Known rows, with every way that one mark hangs from another:
[J_578 J_525 J_789]: [  1.2 -30.1  -6.7 -34.4 -14.5   9.9  -8.2  -6.8  -2.3 -10.5  -3.1  21.8
  -8.1 -46.9 -35.1 -14.4  18.5  17.5   9.2  34.9]
[J_838 [J_789 [J_787 [J_525 [J_578 J_457]]]]]: [  1.0   5.9   3.3  -7.2  19.4  14.4  14.9 -10.0 -21.5  -2.8   3.6  18.5
   9.5 -24.9   3.6  16.8  -3.5 -16.8 -12.6  -9.0]
[J_578 J_457 [J_525 J_787]]: [ 21.3 -22.0 -20.7 -29.1  -0.2  18.3  -7.3 -23.7   7.2 -26.4  19.1  11.0
 -21.3 -31.4 -20.2 -18.2  18.3  -0.6  29.6  42.3]
[J_789 [J_787 [J_525 [J_578 J_457]]] J_838]: [-16.9  -4.4   0.9  -7.1   8.7   5.5  14.3  14.4  34.7   2.9 -30.6   5.6
  -3.8  16.6  10.6   4.3 -14.6 -24.4  -4.1 -10.6]
[J_787 [J_525 J_578] J_838]: [ 20.5  20.3   5.8  -6.2  -4.1 -41.2  -1.0  25.7  22.8  38.4  -3.8  -0.3
 -11.4  22.2   9.0  -9.4 -12.7  -7.0 -18.3   2.4]
[J_789 [J_787 [J_525 [J_578 J_457]]]]: [-10.1   5.0  -3.2 -14.3   8.5   3.3  18.1   6.0  22.6  -2.4  -8.0   5.6
  -5.5  -6.7  -1.7  -0.3  -7.5 -15.7  -1.2   4.2]
[J_789 J_787 J_838]: [-40.8 -13.1   7.8  -9.8  -8.2   8.9   4.7  13.5  11.4 -17.8 -17.9   8.3
  14.4  22.5  -5.6  13.7 -19.4 -20.0   6.9 -32.6]
[J_525 J_578 [J_787 [J_789 J_838]]]: [  6.3   9.5   9.3  13.2  16.3 -13.6   4.5  18.0 -14.5  10.1  -7.9 -29.1
   0.5  41.4  11.0 -22.0  19.0   4.6  13.1  -6.7]
[J_838 [J_789 [J_787 [J_525 J_578]]]]: [ -7.4  10.9   6.8  -2.9  16.1   9.7  14.7  -3.5 -27.6   0.8  -1.0  14.5
  19.4  -9.1   2.9  19.9  -1.7 -15.6 -19.5 -16.6]
[J_684 [J_525 [J_578 J_457] [J_787 J_789]]]: [ 26.3   6.9  -6.6  28.6   3.6   4.4  -0.8  -3.8   3.5  -3.4  16.1 -30.5
  -8.9   3.5  10.7 -13.6  18.2  11.0   8.0   1.2]
[J_684 [J_525 J_578]]: [ 13.5   7.0  -7.5  19.4 -21.0  16.3  -7.4  -8.1   6.2  -3.5   2.6 -28.9
   1.8   0.2  13.2  -4.5  11.0  -1.0   1.1 -29.9]
[J_838 [J_789 [J_787 J_525]]]: [ -8.9   4.1   7.0  -8.7   9.2   5.7  11.6  -3.0 -26.0  -2.0   8.7  26.7
  19.7 -12.3  -9.4  28.8  -8.7 -13.2 -20.1 -15.7]
[J_457 [J_578 J_525]]: [ 20.2  -3.6 -26.9 -32.6 -31.7   6.2 -12.6 -29.8  21.8  10.0   8.1  -1.9
  -2.1 -14.7 -20.1 -12.5   7.5   8.7  40.4   5.7]
[J_789 [J_787 J_838]]: [-33.5   4.4  12.2 -13.8  -7.7 -17.6   4.7  18.8   5.7 -10.7   6.6  13.9
  14.0  12.4 -13.3   9.8 -26.7 -11.7  -0.6 -12.5]
[J_684 [J_525 J_578] [J_789 J_787 J_838]]: [-25.5   5.1  -4.1  70.0  -0.8  32.9   3.5  -5.2  17.0  -5.6 -34.9 -33.1
   6.0  44.6  43.3  16.8  -3.8  -5.7 -10.4 -36.3]
[J_838 J_789]: [  9.9  -3.4   5.4 -11.5  -6.6   8.9  -5.6 -12.4 -46.3  -7.4  21.6  14.1
  14.6 -25.1  -7.0  18.6   2.3  -5.3   3.6 -28.4]
[J_457 [J_578 [J_525 J_787]]]: [ 18.9   3.0 -23.5 -27.9 -16.9   5.4 -10.6 -29.9   5.6   4.7  12.8  -7.6
   1.6   0.3 -18.6 -17.9  18.1  10.5  36.0  16.2]
[J_789 [J_787 J_525] J_838]: [-27.4  -8.4   4.0 -10.3  -2.3  -3.3   9.1  22.2  30.1   2.0 -23.4  16.5
   6.8  29.1  -6.0  18.8 -21.3 -19.4 -12.8 -18.4]
[J_787 J_838]: [  1.7   2.1   8.9 -16.4 -21.0 -31.6 -13.3  17.1   1.1   8.1  17.5   8.9
  -1.2   7.8  -9.1   0.4 -20.3  -1.4   5.7 -12.8]

Rows:
[ -7.2 -16.4  10.1 -32.4  12.1 -19.0   6.7  12.7  10.3  -1.9   4.5  34.9
 -15.0 -46.8 -20.6   0.2 -17.6   7.5  -6.1  36.9] | [J_578 J_457 [J_789 [J_787 J_525 J_838]]]
[  4.4  11.2  -1.7  61.1  -0.3  -1.2 -15.0  -3.2 -10.4   0.8  13.7 -24.9
  -0.3  45.0  23.0  14.5   0.7  16.2 -14.1  -6.3] | [J_684 [J_525 [J_787 J_838]] J_789]
[ 25.2  23.0  11.6   1.8   9.5 -32.8   1.3  13.6  -9.7  38.7   0.6  10.0
   1.4   8.8  15.7   5.5 -10.7  -9.6 -30.8  -4.9] | [J_787 [J_525 J_578] [J_838 J_789]]
[ 11.1   8.9 -11.8  60.8 -11.6  23.7  -9.4 -15.0   3.8   3.2  -7.6 -38.9
  -6.5  19.3  36.1   5.8  10.8   9.5  -0.5 -25.9] | [J_684 [J_525 J_578] J_789]
[-12.2   4.0   3.1 -30.7 -10.5 -16.2  -2.4  -5.3  -4.3  11.1   4.4   7.0
  11.0 -17.2 -18.3  -5.0  -8.9  17.6  19.2   3.3] | [J_457 [J_578 [J_789 [J_787 J_838]]]]
[-15.4  -6.9   0.1 -28.9 -12.0   0.5  -2.0  -8.7  -1.0   6.0 -11.0   2.3
  11.6  -9.8 -12.7  -2.4  -4.4  12.4  23.4  -8.1] | [J_457 [J_578 [J_789 J_787 J_838]]]
[ 13.2  14.1  -4.0  26.5  -1.3  15.6  -5.4  -9.0 -14.6 -10.8   7.9 -37.8
   6.8  19.8  15.0  -9.9  24.6   1.2  -5.1 -16.5] | [J_684 [J_525 J_578 J_787]]
[-32.8  -9.3  19.3 -24.4   0.7 -17.0   4.4  19.3 -15.8  -8.9   0.1  21.8
  10.4 -20.1 -23.2   1.7 -11.7   9.5  -6.9   9.8] | [J_578 [J_789 [J_787 J_838]]]
[ 13.5 -26.8  -2.7 -34.4  13.3  -3.8  -8.6 -10.2  -5.9 -17.6  12.0  25.6
 -20.9 -49.5 -25.2 -25.2  16.0  17.4  11.9  68.6] | [J_578 J_457 [J_525 [J_787 J_838]] J_789]
[ 20.5 -27.5 -16.4 -19.0   1.9   4.6  -4.8  -7.1  24.3 -12.2  10.7  12.1
 -24.9 -16.7 -20.0 -17.0  11.0   5.5  31.1  40.7] | [J_578 J_457 [J_525 [J_787 [J_789 J_838]]]]
[ 16.2 -11.1   0.9 -22.5   2.9   9.1  -0.9  -9.5 -16.0  -6.7  -2.8  -6.9
 -17.2 -50.5   3.5 -27.4  16.7   6.9  22.7  11.3] | [J_525 [J_578 J_457 J_789]]
[-21.7  -5.6  16.9 -23.9   5.4 -26.3   7.5  25.8  -0.5   6.0  -4.1  27.3
   4.4 -13.5 -24.0   5.2 -13.7   9.5 -22.6  20.2] | [J_578 [J_789 [J_787 J_525 J_838]]]
[-10.0   9.9  -1.0  27.9  13.7  -8.4   8.0   7.0  18.4  12.3 -11.8   0.1
 -13.0  19.7  23.0   9.6 -19.7  -3.0  -5.6   9.1] | [J_684 [J_789 [J_787 [J_525 [J_578 J_457]] J_838]]]
[-21.7   9.3   8.6 -14.3  -1.7 -29.9  10.0  28.0  24.7  10.5   0.0  22.8
   5.2  19.4 -13.5  13.7 -28.9 -11.3 -19.6   1.2] | [J_789 [J_787 J_525 J_838]]
[ -7.9   5.7 -12.2  58.4   3.8  36.6   5.2 -19.4  15.0 -14.3 -11.5 -28.5
  -6.4   6.0  35.4  10.0   0.0   0.0   2.5 -13.7] | [J_684 [J_525 [J_578 J_457]] [J_789 J_787]]
[  4.9   3.0   5.5  25.4   5.9  15.6  -5.6  -2.5 -20.0  -8.0  -8.9 -30.9
   7.4  13.9  15.1 -11.3  26.5   8.6 -13.6  -9.0] | [J_684 [J_525 [J_578 [J_789 J_838]] J_787]]
[ 21.6  11.2  11.0  -8.8   0.6 -38.0  -5.1  16.9  -7.5  33.2  16.5  27.5
   0.7   3.9  -2.8  19.6 -20.4  -5.6 -31.8  -2.8] | [J_787 J_525 [J_838 J_789]]
[ 12.6   1.0  -9.7  68.7  12.5  30.6  -7.8 -17.6  -1.3  -5.1 -14.6 -42.1
 -12.2  36.5  50.2   0.2  15.0   3.4   1.6 -13.6] | [J_684 [J_525 [J_578 J_457] J_787] [J_789 J_838]]
[  7.4  -2.7  -1.3 -12.2   3.7  -3.0  -6.7  -7.6 -17.8  -8.9  14.7  14.6
   5.7   3.4 -15.4  -3.7  11.4  -1.6  -2.1  24.3] | [J_578 [J_525 [J_787 [J_838 J_789]]]]
[  9.2   7.9   3.0  21.4   5.1  13.6  -3.0  -7.1 -25.8 -10.7   2.2 -30.8
   6.7   2.3   8.7 -14.0  29.7  13.8 -11.7  -1.4] | [J_684 [J_525 [J_578 J_789] J_787]]
